Each row was made from one small tree. The marks that hang from a mark follow it in brackets, in alphabetical order. Every link used is in the known rows. Write each row's tree.
Known rows:
gare[didop]: [ -8   0  20 -16   4  16   7 -10 -20  19   4  17  -6 -23  -2 -18  16   9
 -25  -2]
bubur[fifugib[didop fekedo]]: [ -5  20  -4 -15   4 -11   5  -4 -21   8   9  21   9 -20  -8 -22 -12  26
  -2 -15]
fifugib[bubur didop[gare] fekedo zafip[gimak]]: [-14  11   1 -36  21  -6   8  11 -20  15  22  18  10  -1 -16 -20  -8  56
  12  28]
fifugib[didop fekedo zafip]: [-16  11   3 -28  16 -11   7  10 -28  15  10  19   3 -11 -12 -23  -7  31
  -3   8]
fifugib[bubur[gimak] zafip]: [ -5   5  13 -24   1   2   5  25 -36  19  14  24  -1 -15 -11  -8   2  27
  -9  12]
fekedo[fifugib[bubur[gimak] didop zafip]]: [ -3  23  15 -24   6 -10   4  22 -35   9   8  25   5  -6 -11 -14  -7  40
   4  17]
bubur[gimak]: [ -2   5  16 -14  -7   9   2   9 -27  26  -2  20  -4 -25   1 -11   8   7
 -15  -1]
fekedo[fifugib[didop[gare] zafip[gimak[bubur]]]]: [ -5  10   3 -18  15  11   2   0 -25  15  -3  16   2  -4  -5 -33  -4  41
  18  34]
zafip[fifugib]: [ -7  -5  10 -14   1  -1   6   1 -17  22   5  19   0 -25  -2 -24   6  10
 -27  -3]
bubur[fifugib gimak]: [  5   8   7  -6 -13   8   1   3 -25  22  -1  25  -1 -31  -2 -12   0  10
  -9 -11]
bubur[gimak[zafip[fifugib]]]: [  4  -3  19 -13  -8  17   2   2 -21  26   0  27   1 -26   5 -27  11  10
 -18 -11]
gimak[bubur[fifugib[didop fekedo]] zafip]: [  3  19  -6 -11   5  12   2 -11 -32   2   7  23  10 -18  -2 -39  -9  30
   7 -25]
zafip[fifugib[bubur didop[gare] fekedo] gimak]: [ -8   8   5 -33  16 -11   7   5 -10  16  18  17  13  -3  -8 -28 -10  53
   0   9]
fekedo[fifugib[zafip[gimak]]]: [ -8   6  10 -12   5  18   7   2 -22  21   4  19   2 -23   3 -17   6  20
  -2  26]
fifugib[didop zafip]: [-14   5   5 -23   9 -10   7  10 -25  20   7  20  -2 -14 -15 -20  -1  22
  -7  19]
gimak[bubur zafip]: [ -1   3   7  -8   1  29   3  -9 -34  13   3  21   0 -23   2 -29  15  11
 -11  -7]
gimak[bubur[fifugib[didop[gare] fekedo zafip]]]: [ -5  12 -11 -20  15  -5   0  -1 -29   3   7  22   5  -6 -17 -34 -15  46
  15   2]
gimak[bubur[fifugib[zafip]]]: [ -3   0  -8  -9   2  12   1   4 -35  11   7  23  -3 -23  -9 -28  -4  20
  -3  -1]
fekedo[fifugib[bubur didop zafip[gimak]]]: [ -9  18   6 -24  12  -2   9  14 -25  13  15  19   9  -9  -8 -18  -7  42
   7  30]

Write each row's tree:
[  2  22   3 -17  -3  -7   1   7 -25  15   2  23   6 -19  -4 -20 -16  25
   2 -19] => bubur[fifugib[didop fekedo] gimak]
[ -8  17  10 -35  15 -14   3  19 -30  11  14  24   6   2 -19 -15  -8  53
   8  15] => fifugib[bubur[gimak] didop[gare] fekedo zafip]
[-11   8   6 -26  12 -15   7   4 -17  17   7  18   6 -13  -4 -31 -10  27
 -14 -11] => zafip[fifugib[didop fekedo]]
[ -3  15  12 -34   7 -17   5  23 -26  15  12  22   8  -6  -5 -25 -16  41
  -9 -14] => zafip[fifugib[bubur[gimak] didop fekedo]]
[ -4   2  11 -17   2  -1   6  -6 -16  18   6  23   5 -18  -5 -34   5  19
 -15  -4] => gimak[zafip[fifugib[didop]]]
[  3  16   5 -12  -9  -7   0   7 -23  20  -1  24   1 -22  -7 -17 -11  17
  -1  -7] => bubur[fifugib[didop] gimak]
[ -6   2   1 -27  16   4   2   1 -15  21   1  14   5  -4   1 -44 -13  42
   6   3] => zafip[fifugib[didop[gare] fekedo] gimak[bubur]]
[  1  22  14 -27   8   0   3   1 -27   6  13  26  13  -4 -10 -18   3  47
   6  -1] => fifugib[bubur[gimak[zafip]] didop[gare] fekedo]
[  2   8  17 -24   4   0   2  -4 -16  17   1  26   8  -8  -3 -33   0  35
   0  -8] => bubur[gimak[zafip[fifugib[didop[gare] fekedo]]]]
[ -7  11  -7 -22  11  -3   4  -2 -13  16  11  22   9 -12 -13 -25 -13  44
  17  17] => bubur[fifugib[didop[gare] fekedo zafip[gimak]]]
[ -7   5  -7 -17   1   0   5   8 -16  25   9  21   3 -21 -10 -24 -12  26
   7  17] => bubur[fifugib[didop zafip[gimak]]]
[  1  10  16 -24   1   2   3   5 -22  20   2  26   7 -14   2 -33  -6  26
  -7 -19] => bubur[gimak[zafip[fifugib[didop fekedo]]]]
[ -2  17   0 -23   2  -9   1  15 -29  15   5  27   4 -15 -10 -21 -19  32
   8  -6] => bubur[fifugib[didop fekedo zafip] gimak]
[  3  10  17 -16  -6  18   4   7 -32  15  12  26   5 -21  -2 -11  14  21
 -11  -4] => fifugib[bubur[gimak[zafip]]]
[ -5   5   4 -12   8  28   3   5 -32  19   0  17  -1 -19   6 -28   0  24
   4  20] => fekedo[fifugib[zafip[gimak[bubur]]]]
[ -7   8  -5 -15   3 -12   5   5 -23  14   9  25   2 -19 -17 -22  -9  24
  -1   8] => bubur[fifugib[didop zafip]]
[ -7   5  -6 -17   4  14   5   3 -20  19  14  22   7 -27  -2 -21  -8  26
   2   3] => bubur[fifugib[fekedo zafip[gimak]]]
[ -2   0   6 -16   8  22   3  -7 -30  11   7  21   6 -20   7 -42   3  23
 -13 -24] => gimak[bubur zafip[fifugib[fekedo]]]
[-11  15   7 -23  15 -11   5  -7 -17  11   4  17   6  -9 -11 -20   1  34
  -2   6] => fifugib[didop[gare] fekedo]
[  0  14  -9 -17   9   8   0  -7 -19  13   4  17   8 -11  -3 -35 -16  41
  18  -2] => zafip[gimak[bubur[fifugib[didop[gare] fekedo]]]]
[ -2   0  11 -17   2   7   8  -1 -22  11  20  25   9 -22  -5 -24  12  25
 -22  -6] => gimak[zafip[fifugib[bubur]]]
